What can hang from each mark
K836: K187 K890
K890: K242 K252 K836
K403: K187
K112: K242 K252
K187: K836
K730: K252
K242: K112 K890
K252: K730 K890

Each row was made from one small tree. The marks that hang from a mark follow it in brackets, in the order of their numbers. Every link used is in the known rows. Write each row's tree.
Known rows
K836{K890{K242}}: [-0.130 -1.491  1.244 -1.007 -0.184 -0.793  0.483  1.670 -0.445  0.306
  0.757  0.227  1.299  0.737  0.605  0.132 -0.357  0.064 -0.340 -0.581
 -0.468 -0.295 -1.515  0.280  0.047]
K403{K187{K836{K890}}}: [-0.487 -0.961  0.985 -1.158 -0.460 -0.259  0.782  4.695 -0.209 -0.059
  0.894 -0.131  0.456  0.709  0.164  0.620  0.183 -0.451  0.005 -0.351
 -1.213 -0.455  0.839  0.286 -0.093]
K242{K112{K252{K730}} K890{K836}}: [-0.561 -1.012 -0.373 -0.560  0.909  1.456  0.925  4.095 -1.258  0.596
  0.683 -0.226 -0.063  1.187  1.894 -0.545  0.300 -0.032 -2.369 -0.389
  1.071 -0.001  1.290  0.720 -1.013]
K242{K890}: [ 0.122 -0.771  0.691 -0.538 -0.192 -0.216  0.420  0.469 -0.689  0.103
  0.013  0.028  0.125  1.167  0.223  0.006 -0.236  0.358 -0.066  0.114
 -0.060 -0.324  0.287  0.590 -0.517]
K242{K112{K252} K890}: [-0.235 -0.980  0.358 -0.194  0.582  0.562  0.341  1.225 -1.110  0.345
  0.182 -0.084  0.182  1.282  1.073 -0.303 -0.165  0.485 -1.290 -0.326
  1.025 -0.012  1.298  1.305 -0.637]
K112{K252{K890{K836}}}: [-0.445 -1.090 -0.174 -0.739  0.784  0.880  1.090  3.194 -0.834  0.029
  1.024 -0.118 -0.472  1.101  0.989 -0.439  0.302  0.232 -0.313 -0.002
  1.461 -0.538  0.574  0.207 -0.962]
K403{K187}: [-0.079 -0.837  1.290 -1.231 -0.007 -0.427  0.615  2.107 -0.313 -0.491
 -0.468 -0.210  0.368  0.934  0.910  0.140  0.351 -0.032  0.652  0.186
 -0.185 -0.328  0.940  0.305 -0.356]
K836{K187 K890{K242{K112} K252}}: [-0.550 -2.806  1.621 -1.190  0.108  0.020  1.282  2.053 -0.864  0.435
  0.515  0.127  2.013  0.794  0.917  0.665 -0.677  0.048 -1.558 -1.031
 -0.875  0.007  0.619  0.198  0.070]
K252{K890{K242 K836}}: [-0.052 -1.773  0.830 -1.263  0.557 -0.227  0.987  1.666 -0.863  0.092
  0.819  0.349  0.765  0.885  0.825  0.175 -0.113 -0.156 -0.274 -0.651
  0.434 -0.475 -0.768 -0.208 -0.642]
K403{K187{K836{K890{K242 K252{K730}}}}}: [-0.606 -0.983  0.572 -1.776 -0.338 -0.070  1.353  4.434 -0.781  0.694
  1.105 -0.113  2.023  0.409  1.104  1.381  0.301 -0.849 -1.501 -0.850
 -1.786  0.039 -0.948 -0.055  0.155]
K403{K187{K836{K890{K242}}}}: [-0.291 -1.086  1.407 -1.690 -0.312 -0.823  0.664  3.834 -0.535  0.082
  0.877  0.183  1.702  0.566  0.522  1.023 -0.131 -0.747 -0.314 -0.752
 -1.332 -0.183  0.027  0.378  0.109]
K836{K187 K890{K252{K730}}}: [-0.643 -1.558  0.413 -0.975 -0.502  0.904  1.764  4.278 -0.317  0.335
  0.623 -0.537  0.849  0.803  0.923  0.244 -0.153  0.207 -1.303  0.265
 -1.436 -0.202 -0.272 -0.400 -0.214]
K112{K242 K252{K890}}: [-0.033 -0.450  0.450 -0.645  0.985  0.456  0.456  2.265 -0.695 -0.205
  0.803 -0.146  0.711  1.278  0.563 -0.276  0.012  0.469 -0.366  0.597
  0.623 -0.052 -1.344  0.467 -0.538]
K730{K252}: [-0.188 -0.585  0.479 -0.880 -0.110  0.483  0.551 -0.573 -0.645 -0.003
  0.095  0.284  0.727  0.878  0.285 -0.033  0.217  0.539 -0.182 -0.256
  1.353 -0.440  0.341  0.445 -0.012]
K836{K187 K890}: [-0.372 -1.744  1.234 -0.838 -0.478  0.207  1.095  3.612 -0.083 -0.327
  0.403 -0.189  0.540  0.931  0.338 -0.138 -0.534  0.329 -0.209  0.377
 -0.895 -0.442  0.635  0.022 -0.241]
K730{K252{K890{K242 K836}}}: [-0.312 -1.562  0.288 -1.612  0.590  0.632  1.101  1.115 -1.203  0.376
  0.850  0.698  1.469  0.862  1.001  0.268  0.086 -0.114 -0.894 -0.829
  1.449 -0.334 -0.435 -0.072 -0.318]
K890{K242{K112} K252{K730} K836}: [-0.451 -1.921  0.628 -1.290  0.735  0.391  1.272  1.105 -1.248  0.698
  0.609  0.063  1.214  0.670  1.484  0.377  0.414 -0.246 -2.032 -1.533
  0.346 -0.134 -0.026 -0.074 -0.373]
K730{K252{K890{K242{K112} K836{K187}}}}: [-0.552 -2.636  1.051 -1.546  0.822  1.232  1.482  2.338 -1.217  0.028
  0.543  0.604  2.087  0.927  1.412  0.387 -0.500 -0.174 -1.777 -0.951
  1.055 -0.131  1.481  0.022 -0.377]
K252{K730 K890}: [-0.194 -0.830  0.175 -0.404 -0.064  0.546  1.187  2.380 -0.171  0.113
  0.618 -0.415  0.147  0.829  1.134 -0.167 -0.149  0.349 -0.696  0.297
 -0.334 -0.382 -1.908 -0.351 -0.662]
K836{K890}: [-0.258 -1.290  0.844 -0.537 -0.357 -0.252  0.592  2.430 -0.137  0.204
  0.746 -0.063  0.022  0.879  0.249 -0.286 -0.141  0.392 -0.024 -0.189
 -0.201 -0.574 -0.694  0.172 -0.169]
K252{K890{K242}}: [ 0.104 -1.366  1.017 -0.936  0.159 -0.592  0.716  0.312 -0.589  0.038
  0.450  0.190  1.238  0.820  0.752  0.326 -0.509  0.204 -0.189 -0.400
  0.009 -0.276 -1.719  0.084 -0.337]
K242{K890{K836}}: [-0.061 -1.321  0.445 -0.877  0.221  0.115  0.716  1.783 -0.893  0.171
  0.304  0.161 -0.330  1.244  0.306 -0.166  0.137 -0.033 -0.245 -0.215
  0.380 -0.523  1.242  0.310 -0.779]
K403{K187{K836{K890{K242{K112}}}}}: [-0.507 -1.761  1.688 -1.316  0.055 -0.592  0.636  3.908 -0.618  0.241
  0.907  0.242  1.738  0.571  0.883  0.921 -0.261 -0.719 -1.090 -1.354
 -1.060 -0.060  0.639  0.620  0.136]

Write each row's tree
[-0.488 -1.908  0.971 -0.808 -0.049 -0.315  0.906  0.968 -0.962  0.862
  1.502  0.329  1.602  0.507 -0.115  1.095 -0.240 -0.180 -1.576 -1.879
 -0.647 -0.243 -0.091  0.437  0.296] : K187{K836{K890{K242{K112} K252}}}
[-0.490 -2.355  1.130 -0.857  0.214 -0.409  0.782  0.864 -0.935  0.978
  0.872  0.274  1.464  0.746  0.811  0.513 -0.274  0.147 -1.374 -1.564
 -0.273 -0.127 -0.799  0.325  0.195] : K836{K890{K242{K112} K252}}
[-0.241 -1.327  0.442 -1.603  0.636  1.148  1.523  3.997 -1.189  0.136
  0.372 -0.212  1.176  1.375  0.594  0.420  0.185 -0.315 -1.752  0.583
 -1.175  0.109  0.896 -0.258 -0.680] : K112{K242{K890{K252{K730} K836{K187}}}}
[-0.435 -0.966  0.095 -1.303  1.180  1.760  1.582  6.080 -0.786 -0.490
  0.950 -0.498  0.917  1.249  1.428 -0.390  0.147 -0.084 -1.584  1.039
 -0.008  0.057  0.055 -0.249 -0.999] : K112{K242 K252{K730 K890{K836{K187}}}}
[-0.199 -0.884  0.026 -1.315  0.769  0.731  1.054  2.715 -1.270  0.655
  0.689 -0.081  0.696  1.313  0.514  0.288  0.693 -0.256 -1.440  0.039
 -0.488  0.024 -0.443 -0.188 -0.594] : K112{K242{K890{K252{K730} K836}}}
[-0.270 -1.936  0.719 -0.534  0.586  0.275  0.684  1.821 -1.036  0.376
  0.381  0.200 -0.276  1.257  0.644 -0.238  0.029  0.018 -0.947 -0.799
  0.554 -0.389  1.841  0.504 -0.762] : K242{K112 K890{K836}}
[-0.379 -0.604 -0.134 -0.202  0.493  1.096  0.675  2.712 -1.003  0.517
  0.311 -0.352  0.385  1.141  1.782 -0.423 -0.083  0.362 -2.204 -0.073
  0.636  0.160  0.236  1.018 -0.723] : K242{K112{K252{K730}} K890}
[-0.485 -1.659  0.750 -1.394  0.975  1.246  1.388  4.056 -1.138 -0.262
  0.331 -0.186  1.613  0.803  2.242 -0.191 -0.136 -0.227 -2.491 -0.429
  0.737  0.118  1.664  0.449 -0.712] : K890{K242{K112{K252{K730}}} K836{K187}}
[-0.681 -2.020  1.340 -1.490  0.097 -0.433  0.993  3.105 -0.970  0.700
  1.004  0.225  1.878  0.564  0.687  1.395 -0.013 -0.708 -1.359 -1.752
 -1.128 -0.017  0.783  0.463  0.214] : K403{K187{K836{K890{K242{K112} K252}}}}
[-0.471 -2.558  1.052 -1.268  0.728  0.951  1.759  4.194 -0.778 -0.059
  0.642 -0.124  1.494  0.799  1.993  0.125 -0.590 -0.350 -2.180 -0.476
 -0.439 -0.081  0.238 -0.453 -0.814] : K252{K730 K890{K242{K112} K836{K187}}}
[-0.600 -1.801 -0.129 -0.702  0.539  1.030  1.346  2.332 -1.257  1.007
  0.618 -0.119  0.048  1.105  1.237  0.116  0.373 -0.088 -2.137 -0.952
  0.052 -0.172  0.826  0.060 -0.739] : K242{K112 K890{K252{K730} K836}}
[-0.644 -0.847  0.325 -0.654  0.232  0.629  0.830  3.975 -0.884  0.633
  1.688 -0.115  1.671  0.466  1.251  0.289 -0.214 -0.224 -2.724 -1.059
 -0.080  0.087 -0.842  0.824 -0.004] : K187{K836{K890{K242{K112{K252{K730}}}}}}
[-0.316 -2.180  1.461 -0.717  0.212 -0.578  0.467  1.704 -0.581  0.510
  0.752  0.284  1.354  0.760  0.941  0.048 -0.517  0.128 -1.087 -1.189
 -0.214 -0.182 -0.884  0.494  0.066] : K836{K890{K242{K112}}}
[-0.264 -1.686  0.840 -1.174 -0.129 -0.632  0.858  0.900 -0.814  0.796
  0.780  0.262  1.450  0.747  0.480  0.586 -0.108  0.122 -0.716 -0.943
 -0.522 -0.239 -1.304  0.110  0.148] : K836{K890{K242 K252}}
[-0.502 -2.180  0.586 -1.283  0.987  0.800  0.998  1.165 -1.272  0.576
  0.901  0.734  1.566  0.871  1.307  0.220 -0.095 -0.115 -1.608 -1.514
  1.627 -0.222  0.128  0.151 -0.303] : K730{K252{K890{K242{K112} K836}}}
[-0.648 -1.126  0.678 -1.352 -0.441 -0.098  1.165  3.708 -0.533  0.392
  0.974 -0.115  0.595  0.699  0.057  1.086  0.395 -0.419 -0.179 -0.731
 -1.273 -0.389  0.890  0.108  0.044] : K403{K187{K836{K890{K252}}}}
[-0.638 -2.020  0.703 -0.885  0.178  0.128  1.103  2.249 -0.832  1.147
  0.979 -0.036  1.657  0.603  1.504  0.401 -0.141  0.026 -2.310 -1.360
 -0.666  0.059 -1.850  0.014  0.077] : K836{K890{K242{K112} K252{K730}}}
[-0.155 -0.154 -0.257 -1.182  1.127  1.143  0.665  4.344 -1.271  0.237
  0.773 -0.167  0.560  1.392  1.115 -0.432  0.532 -0.178 -1.694  0.588
  0.507  0.177 -0.010  0.489 -0.838] : K112{K242{K890{K836}} K252{K730}}
[-0.404 -1.270 -0.061 -0.755  0.332  0.834  1.451  3.786 -0.432  0.174
  0.977 -0.318 -0.245  0.890  1.194 -0.318  0.265 -0.014 -0.885 -0.008
  0.080 -0.532 -0.991 -0.646 -0.917] : K252{K730 K890{K836}}
[-0.643 -0.747 -0.119 -0.647 -0.675  0.581  1.416  3.032 -0.388  0.748
  1.616 -0.343  0.468  0.521 -0.052  0.674  0.295 -0.023 -1.357 -0.629
 -1.140 -0.444 -0.941 -0.181 -0.012] : K187{K836{K890{K252{K730}}}}
[-0.312 -1.700  0.772 -1.883  0.224  0.650  1.844  2.294 -1.067 -0.053
  0.242 -0.112  1.640  0.706  1.155  0.607  0.131 -0.328 -1.482 -0.350
 -0.500 -0.150  0.723 -0.434 -0.450] : K890{K242 K252{K730} K836{K187}}
[-0.091 -1.132  1.128 -0.726  0.755 -0.081  0.315  0.152 -1.094  0.029
  0.243  0.133  1.399  0.829  1.292 -0.109 -0.159  0.362 -1.263 -0.925
  1.337  0.022  0.349  1.158 -0.250] : K890{K242{K112{K252}}}
[-0.461 -0.875  0.232 -1.196 -0.494  0.005  1.292  2.286 -0.778  0.844
  1.565 -0.012  1.716  0.362  0.315  1.100  0.034 -0.326 -1.750 -1.040
 -1.223 -0.186 -1.774 -0.064  0.235] : K187{K836{K890{K242 K252{K730}}}}
[-0.450 -1.349  1.063 -1.785 -0.256 -0.624  1.021  2.982 -0.901  0.513
  0.950  0.190  1.842  0.545  0.405  1.523  0.158 -0.719 -0.645 -1.127
 -1.395 -0.118  0.146  0.218  0.239] : K403{K187{K836{K890{K242 K252}}}}
[-0.647 -2.212  0.332 -1.026  0.416  1.497  1.844  3.498 -1.193  0.451
  0.261 -0.256  0.534  1.162  1.322  0.269 -0.041 -0.198 -2.329 -0.443
 -0.603 -0.046  2.373 -0.082 -0.839] : K242{K112 K890{K252{K730} K836{K187}}}
[-0.125 -2.227  1.151 -1.583  0.444  0.223  1.510  2.763 -0.796 -0.436
  0.485  0.173  1.333  0.927  0.912  0.340 -0.530 -0.246 -0.565 -0.147
 -0.143 -0.365  0.615 -0.345 -0.711] : K252{K890{K242 K836{K187}}}
[-0.460 -2.593  0.831 -1.013  0.477  0.909  1.494  2.235 -1.267  0.273
  0.108  0.058  0.360  1.288  0.576  0.356 -0.198 -0.046 -1.388 -0.648
 -0.190 -0.223  3.287  0.233 -0.710] : K242{K112 K890{K252 K836{K187}}}
[-0.530 -1.833  0.312 -1.412  0.317  1.586  1.633  3.058 -0.779 -0.263
  0.533  0.252  0.751  1.049  0.704  0.041 -0.144  0.086 -0.703  0.100
  0.883 -0.479  1.722 -0.293 -0.580] : K730{K252{K890{K836{K187}}}}
[-0.387 -0.937 -0.205 -1.205  0.901  0.951  1.308  3.786 -1.110  0.324
  1.103 -0.113  0.964  0.838  2.034 -0.156  0.190 -0.162 -1.782 -0.224
  0.908 -0.113 -1.402  0.034 -0.848] : K112{K252{K730 K890{K242 K836}}}
[-0.348 -2.017  1.284 -1.390  1.017  0.726  1.070  2.608 -1.242 -0.448
  0.194  0.137  1.405  0.958  1.479 -0.095 -0.203 -0.103 -1.602 -0.675
  1.044 -0.058  2.729  0.744 -0.632] : K890{K242{K112{K252}} K836{K187}}
